In the rows, zero is written as 128.
Known rows, with every step that occurs:
c > r > t: [108 240 111 170 154 127  92  97 122 105 104 142 115 124 150 125  81 168
 142 186  99  89 124  90 142 145 131 124 127  87 188 116 150]
b > j > w: [136 102 131 122 106 160 104 102 122 116 116 110 111 130 118 154 144  75
 127  92 115 116  88 144 136 130 149 108  99 146  85 121 108]
w > t > r > v: [106 171 120 156 190 120 102 165 128  97 169 119 142 134 107 102 169 181
  89 102 107 121 119 129  83  79 108 124 130 132 154 131 118]
j > b: [127 127  92 156 101  86 128 137 113 162  96 115 126 122 142 126 111 117
 139 189 118 153 117 141 161 159 141 140  88 113 160 102 141]
c > r > t > w > j > b: [131 163 110  73 118 129 125  67 107 146  95 197 110  92 174 120  70 115
 165 172 162 116 128 125 132 178  94  88 122 143 135  92 145]
w > t: [ 82 139 133 158 164 121 114 157  92 126 153 116 121 122 110 116 140 158
 113 150 125  96 116 143 130 138 123 121 126 132 174 123 151]
d > v > b > m: [125 143 122 189 132 110 172 124 149 136 140 110 137 156 156 129  84 172
 164 179 150 174 182 103 115 105 154 183 143  42  90 153 144]
w > t > r > v > b > j: [116 173 164 117 136 126  86 166 153 105 148 141 165 139 118  55 192 130
  65  55 125 129 134 178  72  29  81 111 175 150  96 147 124]
b > v > d > f: [110 134 137 152 101 116 175  98 161 171 131  69 166 154 160 192 136 142
 139 135 101 149 161  39 186 142 195 173 128 161 117 145 110]
c > r: [133 221 126 184 163 132 111 114 144 121 132 130 131 109 172 150 105 157
 168 196 109 109 155 107 133 145 133 141 128  99 165 123 157]
t > w > j > b > v: [155  41 124  67 110 109 192 110 103 195 128 152 141 100 132 148 145 112
 156 130 152 175 141 121 132 165 125 120 117 137  99 109 123]
m > b > v: [159 106 155 139 130 128 172 161 137 179 128 106 149 135 114 122 145 182
 112 164 127 154 118  69 140 103 159 131 148  89 193 165 152]
m > b: [151 138 135 151 134 135 133 168 131 154 103 109 127 127 137 115 117 170
 127 192 133 133 117  95 139 118 149 124 143 106 200 149 167]
t > r > c: [116 193 134 188 158 112 122 179 152  91 139 116 151 132 109 129 102 153
 127 137  83 145 181  98 133 141 106 175 125  81 181 137 111]
r > v: [139 181 119 174 143 121  93 129 106 113 107  99 162 123 122 151 167 166
 113 139 107 157 123  93 114 108 132 161 109 101 129 121 126]
j > w > t: [102  96 116 131 152 146 107 111  96 117 168 130 104 121 105 140 122 113
 115 111 146  91  74 160 148 156 147 103 106 137 126 129 143]
j > w > t > r: [105 106 102 138 186 132 119 140 145  92 182 143  84 134 106 123 116 123
 119 103 122  89  92 183 130 128 142  93 114 141 139 137 130]
d > v: [117 133 127 200 151  98 135 133 130 153 121  84 170 153 119 153 113 183
 160 167 118 153 160  90 112 133 141 165  91  77 130 114 143]
r > c: [114 182 148 185 125 119 116 146 112 106 123 115 166 119 110 153 106 147
 119 143 108 143 162  85 152 164 110 185 122  75 171 128 121]
r > t > w > j > b > m: [115 100  77  53  95 134 177  98  79 127 101 166  66 119 148 126  74 117
 151 165 157 142 114 107 128 174 128  94 117 129 111  98  96]
v > d: [139 156 111 181 115 117 116 128 151 110  97  84 120 156 148 175 120 134
 148 170 100 106 170  97 157 153 150 175 134 155 166 138 131]
c > r > v > b: [164 252 137 182 137 124  81  85 148 126 123 161 176 106 182 121 140 147
 136 149 140 143 159 123 124  82 110 167 175  81 109 146 175]
t > r: [128 165 101 180 182 104 119 179 162 103 128 104 111 140 125 120 119 168
 146 171  80 127 153 127 124 121 152 144 110 102 173 125 131]
w > j > b > m: [132  97 109  78  92 120 189 126 131 146  90 109  86 100 157 157  95 105
 181 182 146 157 140 122 118 164 161 146 114 107 129  95  97]
r > t > w > j > b: [126  98  93  74 100 107 131  94  78 155  75 167 111 109 130 113  92 109
 137 151 154 129 104 136 138 176 112 100 107 151 132  86 136]
b > j > w > t: [101  83 151  99 121 168 104 115 105 112 156 126 101 129 100 124 154  85
  96  66 136  84  71 170 120 131 123  74 113 170 101 122 112]
m > b > v > d: [176 101 149 140  98 126 172 145 171 159 116  97 140 161 138 160 134 162
 117 153 119 130 149  53 157 109 162 162 178 143 191 175 136]

Rows:
[131 135 172 158  94 108 117 127 152 160 104 109 192 157 133 101 134 130
 144 116 133 156 168 136 102  82 119 160 136  93  75 136 145] : d > v > b > j
[122  79 149  71 136 171 131 171 166 117 168 135  88 138 105  74 135 111
  85  77 146  85  70 173 108  77 116  45 146 175 153 157 123] : m > b > j > w > t > r
[132  75  89  65  99 136 200 117  99 142 122 154  77 105 166 146  97 105
 175 176 170 167 143 127 123 169 123 109 111 133  94 104 103] : t > w > j > b > m
[152 119 136 169 111 102 152 119 151 137 126  92 142 160 127 188 144 142
 135 138  87 132 170  66 159 138 166 185 148 135 149 149 111] : b > v > d
[ 98  96 130  99 152 153 110 145 148  91 177 130  89 144 100 107 149  88
 101  61 112  84  84 188 108 104 122  68 113 175 108 132  98] : b > j > w > t > r
[ 92 117 167 104 126 160 110 146 139  67 186 143 126 131  84 114 126  88
  82  24 120  99 116 156 117 121  79 103 127 151 117 142  81] : b > j > w > t > r > c
[174  35 124  75  69 107 191  88 137 170 119 144 135 131 154 181 134  91
 162 122 150 155 171 104 149 172 125 145 142 189  98 129 105] : t > w > j > b > v > d
[143 101 118  93  98  97 143 117 126 175  68 106 137  92 145 144 116 102
 167 169 139 146 136 144 130 170 144 146 106 127 147  83 131] : w > j > b
[106 159  89 156 151 126 101 124  69 114 123 158 105 140 120 113 107 165
 120 162 115 119 105 106 150 155 120 101 110 126 140 121 145] : r > t > w
[149  92 152 139  89 131 116  81 153 149 117 123 161 153 128 128 122  91
 145  80 148 156 127 155 121 101 131 147 119 100  31 141 139] : d > v > b > j > w
[143 124 168 112 102 154 130 175 135 154  94 100 135 134 129  93 151 141
 115 147 122 124 113 103 114  94 127 101 147 139 174 148 142] : m > b > j
[116  96 161  99  99 153  94 103 120 126 149 156 120 125 118  85 149  66
  95  65 163  90  84 215 140 102 121  90 156 157  64 142 148] : v > b > j > w > t
[149 101 129 107 155 146 135 123 100 138 115 136 121  97 136 159 138 135
 169 146 142 125 148 115 113 166 121 122 123 143 102 106 142] : t > w > j
[160 114 137 123  85 146  93  93 142 131 106 138 125 128 134 113 138  62
 125  91 140 131 105 185 154 113 147 124 137 129  54 137 145] : v > b > j > w
[158  61 141  85  95  95 184 114 126 197  96 113 157 102 125 153 139 113
 153 139 136 162 136 113 129 157 158 155 116 113 131 101 116] : w > j > b > v
[ 76 175 150 165 171 116 120 188 134  81 185 132 146 129  86 102 111 159
  96 108 110 108 162 129 124 134  81 147 139 113 194 137 116] : w > t > r > c
[147  73 101  80 104 115 151 115 103 166 102 156 117  96 153 137 119 102
 165 159 164 151 135 150 136 179 112 116 104 153 109  92 136] : t > w > j > b
[ 92 133 130 143 160 137 116 143 139  74 197 151 119 123  84 129 100 115
 103  70 132 102 121 146 142 147  99 126 125 118 147 145 107] : j > w > t > r > c
[125 125 115  94 147 139 118 109  85 122  89 148 112 115 123 133 112 147
 142 141 131 110 119 108 124 168 122 106 127 142 123  99 135] : r > t > w > j
[111 120 137  94 146 166  85 125 140  78 170 134 125 138  98 112 189 108
  75  25 125 107  71 165  80  69 108  84 109 172  79 131  85] : b > j > w > t > r > v
[156 177 111 174 112 126  98 106 140  99  93  88 157 152 143 181 158 141
 123 130 108 137 154  71 133 114 139 190 137 155 130 137 113] : r > v > d
[137  66 116  55 101 104 168  91  86 180 102 164 132 120 113 126 118 125
 130 124 144 153 106 107 133 167 124  98 115 133 116 102 118] : r > t > w > j > b > v
[129 121 163  92  95 162  73  88 111 112 145 155 155 120 112  97 187  75
  73  22 169 121  68 185 111  65 104 105 156 155  36 146 132] : r > v > b > j > w > t
[117 105 144  97 129 140 103 136 161 101 167 157 102 139 114  66 139  80
 100  54 138  93 103 227 127  77 119  89 155 160  77 155 136] : v > b > j > w > t > r
[ 86 150 121 156 197 112 123 189 138 101 173 119 108 140 116  95 133 171
 115 141  98  98 135 158 110 118 127 112 125 131 185 130 137] : w > t > r
[150 201  99 161 152 126 135 151 171  83 136 134 121 135 159 108 137 163
 126 143 122 170 159 124 101  46 149 172 161  71  91 163 117] : t > r > v > b > m
